What can hang from each mark
Q68: Q426
Q637: Q375
Q453: Q801
Q801: Q26 Q426 Q453 Q615 Q717 Q732 Q745
Q426: Q801
Q791: Q615
Q26: Q137
Q717: Q382 Q801
Q94: Q801
Q615: Q791
Q375: Q637 Q791

Known rows, with every way that one mark hangs from another
Q94{Q801{Q732}}: [-2.581 -2.130  1.429  0.472 -1.442 -0.823  2.910  1.743 -1.889 -1.982
  0.949  0.226 -2.719  0.411  2.757 -1.117  0.115  0.356 -3.375  0.082
 -1.078 -2.574  1.910 -0.295 -0.292]
Q375{Q637}: [-0.492 -2.709 -0.241 -0.641  0.657 -0.365  2.119 -0.731 -1.306 -3.980
  0.852  1.332 -1.979  0.943  0.516 -0.251 -0.242 -0.956 -3.155 -0.361
 -1.073 -2.875  3.006 -0.722 -0.136]
Q426{Q801{Q26 Q717{Q382} Q745}}: [-1.797  1.468 -3.320 -2.474 -2.827  0.715 -0.846  0.364  0.681  0.846
  2.584 -2.037 -1.512  0.210  2.754  4.368  0.604  1.098  3.056  0.793
  2.067 -0.551 -0.121  1.585  1.158]
Q375{Q637 Q791}: [-0.591 -1.921  0.441 -0.137  2.241 -1.401  1.248 -0.403 -1.642 -3.755
  0.405  1.174  0.461  0.215 -0.736  0.174 -1.673 -0.637 -4.273  0.293
 -1.284 -1.643  1.523 -0.988 -1.441]
Q426{Q801}: [-2.228 -1.925 -0.193  0.098 -1.046 -0.696  2.095  1.640 -0.678 -2.229
  0.638  0.653 -2.789 -0.256  2.252  1.257 -1.077  0.423 -4.388  0.917
 -0.947 -2.304  2.807  0.813  0.228]
Q717{Q382 Q801{Q732}}: [-0.806 -2.344 -1.729 -2.722 -0.205 -0.157 -0.010  1.399 -1.358 -1.713
  1.103  0.345 -2.883  0.623  3.657  0.016  0.773 -1.538 -2.234 -0.139
 -1.418 -0.916  0.194  1.479 -1.442]
Q801{Q453 Q717}: [-1.005 -1.021 -0.049  0.028 -0.029  0.462  0.553  1.174  0.916 -2.419
  0.653  0.930 -2.171 -2.548  1.549  2.589  1.892  1.766 -3.424 -0.024
 -0.453 -2.417  2.969 -0.434 -0.382]
Q426{Q801{Q26}}: [-2.542 -1.010 -1.140  0.686 -1.997  0.591  1.242  0.586 -0.365 -0.960
  1.402 -1.018 -1.537 -0.447  1.762  2.616 -0.378  0.005 -2.024  1.083
 -0.910 -1.188  2.041  1.411  0.446]
Q68{Q426{Q801{Q615}}}: [-2.821 -2.067 -0.507  0.781 -1.655  0.267  0.974  1.475 -0.715 -2.255
 -0.480  2.548 -1.190  0.724  1.969  3.378 -2.825  0.973 -3.619 -1.312
 -2.440 -2.168  2.693  0.158  0.793]
Q637{Q375{Q791}}: [-3.566 -1.354 -1.967  0.822  2.520 -1.389  0.535  0.872 -0.448 -4.034
  0.833  1.985 -1.075 -1.750 -0.238  0.941 -2.656 -1.020 -4.258  2.647
 -0.262 -1.881  4.295  2.071 -2.617]
Q453{Q801{Q26{Q137} Q717}}: [-2.103 -0.725 -0.304  2.279 -2.570  2.227  1.017  3.345  2.112 -0.763
  1.266  1.277  0.806 -2.648  1.442  1.669  2.168 -0.570  0.240 -0.618
  0.907 -1.475  1.752 -0.357  2.018]
Q717{Q801}: [-1.277 -3.225 -0.847 -0.196  0.623 -0.735  2.247  1.779 -0.748 -3.653
  1.088  1.091 -2.477 -1.071  1.933  0.928  0.278 -1.054 -4.849  0.897
 -1.954 -2.096  2.535  1.159 -0.128]
Q94{Q801{Q26 Q732}}: [-2.831 -1.117  0.434  0.996 -2.486  0.425  2.152  0.723 -1.545 -0.646
  1.791 -1.445 -1.355  0.266  2.224  0.222  0.781  0.071 -0.933  0.420
 -1.003 -1.496  1.100  0.341  0.019]
Q801{Q426 Q453 Q732}: [-1.206  0.178 -0.579 -2.165 -1.405  0.332  0.444  1.805 -0.148 -0.505
 -1.677  0.547 -1.807 -2.224 -0.025 -0.197  2.633  1.179 -4.326 -0.632
 -1.774 -0.704  0.379 -1.747  0.746]
Q426{Q801{Q615}}: [-0.753 -1.221 -0.315  0.944 -2.078  0.236  1.161  0.157 -0.009 -1.816
 -0.632  1.193 -2.529 -0.935  1.908  2.186 -2.163  0.955 -2.794 -0.446
 -1.294 -2.819  2.767  0.757 -0.412]
Q637{Q375{Q791{Q615}}}: [-3.255 -1.892 -1.026  1.334  1.181 -0.599  0.264  0.746 -2.495 -5.141
 -0.586  3.524 -1.542 -2.284  1.219  1.556 -3.173 -1.999 -5.881  1.960
  1.220 -2.553  5.074  1.848 -1.972]
Q717{Q382}: [-2.086 -1.538 -1.125 -2.285 -0.364 -1.208  0.585  1.086 -1.903 -4.165
  1.223  1.702 -2.458  0.658  2.673  0.837 -0.509 -0.836 -2.886  0.443
 -0.817 -2.381  3.283  2.304 -1.127]
Q717{Q382 Q801{Q426 Q745}}: [-0.671  0.492 -3.442 -4.932 -0.864 -1.798  0.578  2.166 -1.264 -2.142
  0.596  0.786 -1.267 -0.501  0.737  1.688  1.185 -0.360 -1.383  0.716
 -0.223 -0.656 -0.751  0.850  2.017]
Q453{Q801}: [-2.951 -3.059  0.042  1.189 -0.694 -0.524  1.948  3.901 -1.277 -3.095
  0.977  1.488 -2.748 -1.326  1.265  0.148 -0.798 -0.744 -4.645  0.526
 -1.049 -2.534  3.053  0.762  1.051]
Q615{Q791}: [-3.145 -1.319  1.402  0.682  0.673 -1.319  1.548  1.276 -1.780 -3.999
  0.967  2.139 -1.755 -1.608  1.832  0.583 -2.153 -0.300 -5.105  1.053
 -3.125 -2.229  4.905  0.138 -1.061]
Q801{Q26 Q615 Q732}: [-1.310 -0.504 -1.549  0.715 -2.843  2.425  0.039 -1.285  0.726  0.091
 -0.706 -0.629 -2.176 -1.112  1.280  0.792  0.022 -0.669  0.270 -1.201
 -1.881 -1.644  2.186  0.710 -0.885]
Q426{Q801{Q453 Q615 Q717 Q745}}: [ 0.627  1.115 -1.658 -0.198 -2.468  1.561 -0.776  0.371  2.048  0.715
 -0.882 -0.571 -2.550 -3.584  1.042  4.526  0.276  3.999  0.026 -0.905
  1.101 -2.351  0.585 -0.835  0.294]
Q426{Q801{Q717 Q745}}: [-2.108 -0.449 -1.580 -0.885 -1.642 -0.252  1.800  1.786  1.463 -0.215
  1.006 -0.561 -3.293 -0.831  2.105  2.426  0.110  1.601 -1.061  0.721
  1.352 -2.177  1.665 -0.321  1.831]
Q375{Q791{Q615}}: [-2.267 -2.071  1.280  0.732  0.209 -0.970  1.267  1.685 -3.066 -4.784
 -1.322  2.896 -0.998 -1.914  1.770  1.131 -2.296 -1.246 -7.434  0.608
 -0.103 -2.323  3.540  0.600 -0.785]
Q637{Q375}: [-3.560 -2.175 -2.649  0.388  0.881 -0.371  1.263  0.494 -0.209 -4.257
  1.245  2.249 -3.382 -0.922  1.000  0.593 -1.348 -1.379 -3.125  1.976
 -0.119 -3.182  5.875  2.312 -1.347]
Q426{Q801{Q26{Q137}}}: [-1.828 -0.349 -1.007  1.109 -2.836  1.588  1.239  1.564  0.933 -0.837
  0.023  0.523  0.260 -1.553  1.701  1.422  0.845 -0.054 -1.237  0.112
  0.160 -1.418  1.899  0.683  0.478]
Q791{Q615}: [-2.209 -2.806  0.522  0.294 -1.391 -0.102  1.976  1.314 -2.760 -5.048
 -0.876  3.030 -3.425 -1.214  3.024  0.693 -0.926 -1.631 -6.281 -0.049
  0.076 -3.509  5.069  0.791  0.495]

Rows
[ 0.285  0.867 -2.095 -0.855 -2.141  2.289 -1.085 -0.038  2.354  1.332
 -1.738 -0.542 -3.545 -3.544  0.931  1.785  1.715  2.741  0.695 -1.938
  0.520 -2.255  0.754 -1.627 -0.369] => Q801{Q453 Q615 Q717 Q732 Q745}
[-0.007  0.401 -4.411 -2.989 -0.798  1.002 -2.017  0.977 -1.250 -0.916
  1.478 -2.048 -1.164 -2.548  0.963  3.877  2.061  0.812  0.460  0.738
  0.323 -0.294 -1.008  2.514 -0.935] => Q717{Q382 Q801{Q26 Q453 Q745}}
[-1.016  1.990  0.806 -0.342 -3.227  1.141  0.634  0.834  0.503  1.384
  1.128 -1.395  0.987 -1.695  0.940  2.885  4.066  2.745  0.246 -0.573
 -0.563 -0.081 -1.868 -2.381  1.963] => Q94{Q801{Q26 Q426 Q453 Q717 Q732}}
[-0.071  1.505 -3.201 -0.194 -3.970  3.386 -1.939 -0.416  1.057  3.345
 -1.782 -3.165 -2.589 -3.584  0.404  2.839  0.603  2.803  1.530 -1.163
  0.272 -0.764 -1.092 -0.107 -0.522] => Q426{Q801{Q26 Q453 Q615 Q732 Q745}}
[ 1.375 -1.883 -0.883  0.604 -0.269  1.039 -0.283  0.426 -0.116 -2.675
 -0.834  1.183 -1.835 -3.678  0.844  3.102  0.375  1.325 -3.642 -0.804
 -2.198 -2.346  1.486  0.636 -1.801] => Q717{Q801{Q453 Q615}}
[-4.539 -1.673 -1.355  0.532 -1.558  0.613  1.157  2.003 -0.994 -1.401
  1.528  0.448 -0.158  1.264  1.818  3.732 -1.264  0.052 -2.855  0.282
 -2.057 -0.472  1.932  0.860  1.604] => Q68{Q426{Q801{Q26}}}
[-1.379 -0.359 -1.189  0.601 -1.766  1.483 -0.309  0.710 -0.416 -0.499
  0.793 -1.544 -1.126 -2.418  1.019  3.751  0.861  1.803 -2.549  0.724
 -0.817 -0.882  1.013  1.007 -0.482] => Q426{Q801{Q26 Q453}}
[ 1.222  2.390 -1.074 -3.187 -2.841  1.365 -2.521 -0.382  1.281  0.628
 -1.334  1.143 -0.731 -1.607  1.610  2.806  2.420  2.135  0.830 -2.522
 -0.612 -0.702 -1.024 -1.470 -0.061] => Q801{Q426 Q453 Q615 Q717{Q382} Q732}
[-2.257 -0.454 -1.369 -0.620 -2.689  1.863 -1.307  2.037  0.148  1.061
  2.679 -0.999 -1.441  0.287  3.258  1.931  1.467 -0.986  2.165 -0.573
  0.331 -0.002 -0.402  0.734  0.750] => Q453{Q801{Q26 Q717{Q382} Q732}}
[ 0.642 -0.766 -1.907  1.164 -2.763  3.424 -0.045  0.044  2.113  0.481
 -1.567  0.567 -0.026 -2.741  1.655  0.527  1.891 -1.169  0.867 -2.092
 -1.343 -1.035  0.235  0.055 -0.926] => Q717{Q801{Q26{Q137} Q615 Q732}}
[-1.066  1.466  0.352  0.296 -4.411  0.648  1.426 -0.455 -0.564  0.505
 -0.301 -0.315  0.625 -0.478  0.499  1.405  0.843  0.898  0.633 -1.174
 -1.719 -1.116 -0.557 -0.949  1.639] => Q94{Q801{Q26 Q426 Q615 Q732}}
[-2.919 -0.919 -2.286 -0.462 -2.103  0.223  0.814  1.883 -0.368 -1.170
 -0.989  1.402 -2.025  0.025  0.988  3.118 -2.794  1.584 -2.042 -1.086
 -0.985 -2.190  1.933  0.001  1.684] => Q68{Q426{Q801{Q615 Q745}}}
[-1.424  0.832 -0.414  0.064 -2.360  0.738 -0.265  0.317 -0.122  1.375
 -1.368 -0.263 -3.131 -2.216  1.813  0.839 -3.068  1.674 -0.720 -0.749
 -1.733 -1.410  1.293 -1.306 -0.650] => Q426{Q801{Q615{Q791} Q732 Q745}}
[-1.575  0.169 -1.248 -0.230 -3.450  2.802 -1.306  2.938  1.377  1.156
  1.293  0.497  0.246 -0.938  3.245  0.863  2.714 -1.067  2.878 -1.694
  1.398 -0.285 -0.572 -0.031  0.671] => Q453{Q801{Q26{Q137} Q717{Q382} Q732}}
[-1.667  2.118  0.189 -1.944 -2.979 -1.128  0.938  0.410 -1.071 -1.541
  3.355  0.234  1.965  1.227  2.191  4.128  1.943  1.034  1.713  0.412
  0.225 -0.646 -0.576  0.314  2.336] => Q94{Q801{Q26 Q426 Q717{Q382}}}
[-0.889 -0.248 -2.111 -0.326 -2.651  0.232  0.927  0.602  0.367 -0.640
 -1.110 -0.042 -3.323 -1.682  0.948  1.988 -1.968  1.562 -1.130 -0.340
  0.179 -2.899  2.008  0.605  0.508] => Q426{Q801{Q615 Q745}}
[-1.292  1.306 -2.398 -3.390 -1.869  0.352  0.288  2.216  0.130  0.619
 -2.230 -0.653 -2.625 -2.969 -0.951 -0.479  2.735  1.813 -2.659 -0.393
 -0.237 -0.742 -0.246 -1.912  1.606] => Q801{Q426 Q453 Q732 Q745}
[-0.732  0.222 -2.156 -1.107 -2.523  0.459 -1.023  2.090  0.303 -0.874
  0.912  1.004 -2.315 -1.394  1.888  2.960 -0.823  0.821  2.145 -1.236
  1.536 -2.500  0.853  0.824  1.167] => Q453{Q801{Q615 Q717{Q382} Q745}}
[-0.650  1.334 -3.642 -2.351 -3.142  1.840  0.979  2.276  2.083  1.842
 -1.486 -0.517  0.438 -2.781 -0.407 -0.536  4.001 -0.886  0.877 -0.636
  0.166  0.497 -1.984 -1.382  2.807] => Q717{Q801{Q26{Q137} Q426 Q732 Q745}}
[-1.212  0.029 -1.847 -1.218 -0.485  0.480  0.288  1.576  1.185 -1.338
  0.202 -0.247 -2.884 -3.200  0.625  2.361  2.019  2.477 -1.823  0.185
  0.943 -2.541  2.125 -0.593  0.521] => Q801{Q453 Q717 Q745}
[-0.350  1.282 -1.432  0.519 -3.783  2.230 -0.503 -0.318 -0.725  1.477
 -0.624 -2.526 -1.469 -3.149  0.291  2.077  1.127  3.110  1.787 -1.225
  0.237 -1.756 -0.739 -0.263 -0.663] => Q94{Q801{Q26 Q453 Q615 Q732 Q745}}
[-2.418  0.511 -2.970 -1.400 -2.476  0.807 -0.846  2.488 -0.027 -0.064
  2.958 -1.197 -1.313 -0.757  1.682  3.259  0.950  0.030  2.860  0.389
  1.979 -0.825  0.139  1.502  2.047] => Q453{Q801{Q26 Q717{Q382} Q745}}
[-1.488  0.521 -2.391 -2.982 -1.860 -0.637 -0.084  1.416  0.290 -0.519
  1.767 -0.413 -2.883  0.354  3.235  3.142 -0.125  1.390  0.720  0.501
  1.983 -1.688  0.698  0.866  0.912] => Q426{Q801{Q717{Q382} Q745}}
[-1.503  0.709 -3.009 -0.611 -2.231  1.496 -0.505  1.114 -0.056  0.660
  0.323 -2.733 -1.925 -3.045  0.147  3.466  0.900  2.503 -0.888  1.037
  0.709 -0.876  0.266  0.809  0.425] => Q426{Q801{Q26 Q453 Q745}}
[-0.572 -0.830 -0.352  0.046 -2.146  0.510 -0.906  1.699  0.030 -1.960
  1.406  2.126 -1.543 -0.612  2.796  3.152 -0.987  0.245  0.486 -1.418
  0.062 -2.419  1.600  1.009  0.307] => Q453{Q801{Q615 Q717{Q382}}}
[-1.233 -0.389 -0.368  0.409 -2.345 -0.926  2.434  0.659 -1.412 -2.518
 -0.098  0.607 -2.276 -1.333  0.913  1.267 -1.482  1.872 -0.880 -0.229
  0.160 -4.010  2.386  0.387  0.516] => Q94{Q801{Q615 Q745}}
[ 0.091  0.188 -0.798 -1.468 -3.110  1.318 -1.422 -0.553  1.185  1.109
  0.218  0.313 -2.660  0.707  4.488  2.669 -0.472  1.077  1.519 -1.886
  0.064 -1.418 -0.039  0.132 -0.974] => Q426{Q801{Q615 Q717{Q382} Q732}}
[-3.957 -2.128 -0.029  0.220 -0.722 -0.203  1.760  2.611  0.455 -1.754
  1.695  2.016 -1.159  1.482  3.037  3.787 -0.867  1.016 -3.571 -0.305
 -1.252 -1.561  2.332 -0.753  2.064] => Q68{Q426{Q801{Q717}}}
[-0.289 -2.375  1.329  0.290  0.948 -0.573  1.098 -0.485 -3.696 -4.825
 -0.946  2.804 -0.117 -0.330  0.737  0.801 -2.193 -1.538 -5.901 -0.438
  0.267 -2.202  2.280 -1.217 -0.765] => Q375{Q637 Q791{Q615}}
[ 0.551  2.608 -2.014 -2.393 -3.109  1.647 -0.921  0.278  2.648  1.999
 -2.551 -0.087 -1.925 -3.608 -0.559  1.954  2.712  3.005  0.740 -2.125
  0.150 -1.190 -0.820 -2.794  1.777] => Q801{Q426 Q453 Q615 Q717 Q732 Q745}
[-2.572  0.674  0.442 -0.545 -3.329 -0.249  2.394  1.087 -1.317  0.081
  0.939 -0.817  0.234  0.194  0.821  0.354  1.816  0.285 -0.890  0.250
 -1.425 -0.510 -0.449 -1.016  2.209] => Q94{Q801{Q26 Q426 Q732}}
[-0.537 -0.220 -0.739 -2.051 -0.250  0.089 -1.193  0.848 -0.162 -2.772
  1.457  1.097 -1.692 -1.219  2.755  3.321  1.659  1.605 -1.688 -0.280
  0.123 -1.929  1.881  0.926 -1.353] => Q801{Q453 Q717{Q382}}
[-3.347 -0.908 -2.704  0.461 -2.123  0.782  0.998  3.195 -0.782 -0.650
  1.297 -1.335 -2.143 -2.206 -0.284  1.223  0.049 -0.454 -0.539  0.980
  0.469 -1.468  1.545  1.170  2.279] => Q453{Q801{Q26 Q745}}
[-0.251  1.829  1.047 -3.002 -2.491 -0.583 -0.282  1.563 -0.975 -0.165
  1.189  0.391  0.145 -0.253  2.656  2.311  3.229  2.866 -0.335 -0.956
  0.123 -0.557 -2.164 -1.851  0.776] => Q94{Q801{Q426 Q453 Q717{Q382} Q732}}
[-0.749 -0.716  0.177  0.294 -0.921  0.647  0.313  1.466  1.076 -0.846
  0.848  0.053 -2.117 -2.122  2.260  3.658  1.148  2.787 -3.201  0.193
 -0.043 -1.818  1.372 -0.552 -0.045] => Q426{Q801{Q453 Q717}}
